Known rows, with every step that occurs:
pelan/zatev: [-5.04 -2.21  2.13 -3.78 -0.47 -2.10 -3.13 -3.18 -2.01  2.63  1.28 -0.98
  3.04 -3.24  3.60 -2.94 -0.17 -2.37 -2.55  3.95 -2.53]
zatev/pugos/leram/vuta: [-2.71 -2.17  0.60 -0.20 -0.02  0.28 -5.17 -4.83 -3.66  6.75 -1.69 -0.23
  0.93  1.99 -2.79 -1.61  3.59  0.56 -4.80  3.95 -1.32]
rala/pelan/parekid/latu/leram: [ 0.33 -0.32 -0.10 -0.67  0.52  0.45 -0.44 -0.41 -1.28  6.10  2.70 -0.83
  2.51 -2.22  2.62 -4.33 -2.04  0.15 -0.06  4.88 -4.05]
pugos/zatev: [-4.62 -2.74  2.05 -5.47  0.49 -0.14 -0.34 -1.46 -1.10  2.09  2.67 -4.13
  3.43 -2.19  1.43 -2.80 -1.30 -1.16 -2.01  2.00 -3.36]
rala/pelan/parekid: [-0.98 -0.23 -0.28 -2.91 -1.55  0.85 -1.64 -1.75 -1.18  6.11  2.53 -1.79
  2.73 -1.90  1.37 -5.25 -0.85 -0.02 -0.71  2.06 -2.50]
zogi/rala: [-3.27 -3.32  1.96 -1.15  1.66 -0.81 -0.65 -5.38 -1.31  2.11  0.97 -4.86
  3.88 -2.55 -1.22 -3.37  1.55 -0.73 -0.13  2.34  0.55]
zatev/pelan/parekid: [-4.45 -1.68  0.78 -2.62  0.03  0.28 -0.25 -1.43 -3.55  3.00 -0.50 -1.87
  1.11  2.16  3.07 -3.23  0.75 -0.35 -2.81  4.02 -3.23]
leram/latu/parekid: [-5.83 -3.65  4.45 -3.93  1.84  2.18 -0.77 -2.02 -3.21  5.56  0.34 -0.92
  2.87  0.59  1.84 -6.93 -1.25  0.84 -5.68  1.90 -3.95]
zogi/rala/pelan/zatev/pugos/leram/vuta: [-0.11 -4.95  0.55  0.46 -0.70 -2.75 -4.34 -9.01 -3.75  7.24 -0.07 -2.40
  1.67 -3.32 -1.52 -0.29  2.24 -0.81 -2.71  2.44  1.93]
leram/zogi/rala: [-5.58 -1.73  3.13 -0.72  1.38 -1.32 -0.05 -5.26 -0.03  2.86 -0.08 -6.71
  5.00 -0.07 -1.01 -4.22 -0.32 -0.85 -0.18  3.10  0.58]
rala/pelan/zatev/pugos: [-1.76 -4.48 -0.07 -1.74 -3.20 -1.80 -3.57 -3.94 -2.71  6.17  1.66  0.21
 -0.46 -5.36  2.34 -3.89  1.59 -1.98 -2.41  3.39 -1.89]
leram/vuta: [-4.85  0.38  1.61 -3.22  0.59 -0.51 -4.02 -2.93 -1.67  5.43  0.72 -2.76
  2.54  1.88  0.05 -2.05  2.27  1.22 -1.57  2.58 -1.74]
latu/leram: [-1.55 -1.32  0.52 -1.06  1.27  1.62  0.64 -3.43 -1.41  3.05  1.88 -0.90
  2.04 -0.99  2.05 -4.56  1.67  0.55 -1.53  4.19 -2.61]
pelan/parekid/latu/leram: [-1.83  0.26  0.41 -0.76  1.83  0.42  0.15 -0.26 -1.49  2.69  0.88 -0.87
  3.75  0.22  2.76 -3.35 -2.69 -0.49 -0.94  7.11 -4.57]
zatev/pugos/leram/latu: [-3.01 -5.11  3.03 -0.86  1.86  1.30 -2.49 -3.47 -2.67  6.13 -2.95  0.89
  1.96  0.45 -1.66 -3.28  0.66 -1.16 -5.96  3.06 -1.71]
zatev/pelan/rala: [-5.49 -5.76  3.41 -0.98  2.14 -2.08 -1.24 -4.69 -3.58  3.06  0.94 -3.26
 -0.26 -1.68  2.19 -2.82  4.09 -0.52 -2.16  2.67 -0.04]
pelan/parekid: [-3.28  0.49  0.21 -3.12 -0.55  0.80 -1.39 -1.92 -1.24  2.75  1.01 -1.98
  4.06  0.60  1.33 -4.43 -1.32 -0.71 -1.58  3.94 -2.84]
zatev/pugos/leram/zogi/rala: [-3.37 -3.92  1.93  1.80  0.70 -0.35 -1.94 -6.67 -2.32  4.76 -2.35 -3.53
  2.87  0.36 -3.66 -3.23  1.40 -1.19 -3.67  4.43  0.62]
zogi/rala/pelan/parekid/latu: [-0.91 -2.38  1.12 -0.40  1.16 -1.62 -0.86 -3.01 -1.20  4.67  1.72 -4.39
  4.00 -3.43 -0.18 -3.14 -1.69 -0.94  0.91  3.43 -0.79]
parekid/latu/leram: [-2.91 -1.38  2.23 -0.20  3.25 -0.13 -0.46  0.15 -1.38  3.30  1.35 -0.71
  2.57 -1.75  2.22 -3.47 -0.25 -0.16 -0.93  6.48 -4.34]
pelan/parekid/latu/leram/zogi: [-3.49  1.38  1.35 -0.39  1.65 -0.03  0.54 -0.52 -0.62  3.15  0.22 -2.40
  4.72  1.99  2.71 -3.68 -4.04 -0.63 -0.93  7.74 -4.20]
zatev/pelan/parekid/latu/leram/vuta: [-3.34 -0.63  0.80 -0.76  1.96 -0.65 -0.39 -0.86 -4.13  4.31 -1.02 -1.34
  0.62  4.26  3.77 -0.55  0.08  0.95 -2.25  6.71 -4.12]

Rows:
[-2.44 -0.18  1.43  0.84  2.50 -0.80  1.58 -3.09 -0.52  2.37 -0.03 -4.53
  5.49  1.20  1.40 -2.85 -3.95 -0.88 -0.01  7.29 -1.90]  pelan/parekid/latu/leram/zogi/rala
[-2.82 -2.55  3.43 -0.26  1.01 -1.75 -2.34 -6.91 -1.75  6.22  0.19 -3.87
  5.30 -2.45 -0.56 -2.85 -1.42 -1.36 -2.87  2.54  0.73]  pugos/leram/zogi/rala/pelan/zatev
[ 0.16 -0.86 -0.14  0.95  0.33  0.68  2.76 -6.59 -0.38  4.38  1.50 -5.03
  4.05 -0.13  0.99 -4.44 -1.71  0.45  0.47  3.97  0.23]  latu/leram/zogi/rala/pelan/parekid
[-5.33 -3.19  2.18 -4.66  1.31 -1.23  0.69  1.31 -3.12  2.01  0.73 -3.67
  2.08  0.45  3.64 -0.76 -3.24 -1.55 -2.72  4.76 -5.18]  pugos/zatev/pelan/parekid/latu
[-3.42 -0.93  2.42 -0.08  1.09 -1.99 -0.31 -2.91  0.03  5.24  0.54 -6.38
  5.19 -0.80 -0.14 -3.76 -3.45 -0.98  1.02  4.25 -0.68]  leram/zogi/rala/pelan/parekid/latu
[-1.52 -4.27  1.37  1.96 -0.20 -0.19 -2.07 -6.63 -2.17  7.02 -1.15 -3.30
  1.91 -1.21 -3.52 -3.87  1.65 -0.62 -3.04  3.11  0.80]  zatev/pugos/leram/zogi/rala/pelan
[ 1.30 -2.37 -0.07  1.00  1.66 -0.63  1.20 -4.17 -1.29  4.54  2.08 -3.58
  3.47 -3.27  0.68 -3.15 -1.39 -0.28  1.06  4.37 -0.84]  zogi/rala/pelan/parekid/latu/leram
[ 1.15 -1.24 -0.28  0.71  1.61 -1.21 -0.36 -4.96 -1.77  5.91  1.62 -4.24
  3.34 -0.94  0.27 -1.18 -0.78  0.94  0.98  4.20 -0.21]  zogi/rala/pelan/parekid/latu/leram/vuta
[-3.95 -4.76  2.15  0.56 -0.51 -2.66 -2.81 -7.96 -3.02  3.75 -1.88 -2.40
  3.20 -1.76 -0.45 -1.60 -0.10 -3.02 -4.37  5.36  0.57]  pelan/zatev/pugos/leram/zogi/rala
[-2.25 -2.79  2.79  0.98  2.13 -3.04  0.23 -3.77 -0.90  4.73  1.33 -3.60
  3.65 -3.68  3.01 -2.54 -2.59 -1.46 -0.01  6.32 -1.67]  parekid/latu/leram/zogi/rala/pelan/zatev
[-4.20 -4.40  0.55 -2.01 -2.32 -2.14 -3.55 -4.42 -2.92  3.06 -0.13  0.14
  0.53 -3.41  2.40 -2.75  1.45 -2.91 -3.46  5.30 -1.98]  pelan/zatev/pugos
[-1.92 -6.25  2.36 -1.81 -1.46  0.44 -3.49 -4.98 -5.15  9.08  0.18  1.91
  0.39 -3.57  1.87 -5.17 -0.57 -0.80 -7.44  2.65 -2.96]  rala/pelan/zatev/pugos/leram/latu/parekid
[-1.24  0.67  0.60 -0.27  0.45  0.06  0.24 -0.42 -0.47  6.49  1.81 -2.27
  3.29 -0.40  2.53 -4.70 -3.48  0.06 -0.10  5.48 -3.83]  rala/pelan/parekid/latu/leram/zogi
[-2.40 -3.49  1.41 -0.59 -2.31 -1.58 -3.88 -4.73 -2.55  7.74  0.11 -0.51
  1.41 -3.20  0.95 -3.69  0.00 -1.81 -4.15  3.78 -1.49]  rala/pelan/zatev/pugos/leram/zogi
[-4.19 -6.12  3.01 -2.04 -0.43  0.12 -3.53 -5.43 -5.56  5.93 -1.48  1.98
  1.53 -1.31  1.83 -4.11 -0.73 -1.60 -8.70  4.56 -3.11]  pelan/zatev/pugos/leram/latu/parekid
[-1.30 -5.99  2.33 -1.80 -0.59 -0.86 -3.62 -4.27 -2.87  8.20 -0.84  1.54
  1.26 -3.73  1.53 -2.90 -0.58 -2.01 -5.08  2.30 -1.57]  rala/pelan/zatev/pugos/leram/latu
[-3.27 -4.50  1.40  0.28 -1.73 -2.89 -1.32 -7.14 -1.17  5.12  0.12 -4.90
  2.21 -3.41  0.24 -3.39  0.04 -2.28 -0.94  3.69  1.17]  leram/zogi/rala/pelan/zatev/pugos
[-0.28 -7.68  2.56 -0.28  0.96 -1.84 -2.14 -7.74 -2.73  6.66 -1.17 -1.50
  2.58 -4.52 -0.42 -1.67 -0.42 -2.41 -3.86  1.57  1.47]  zogi/rala/pelan/zatev/pugos/leram/latu
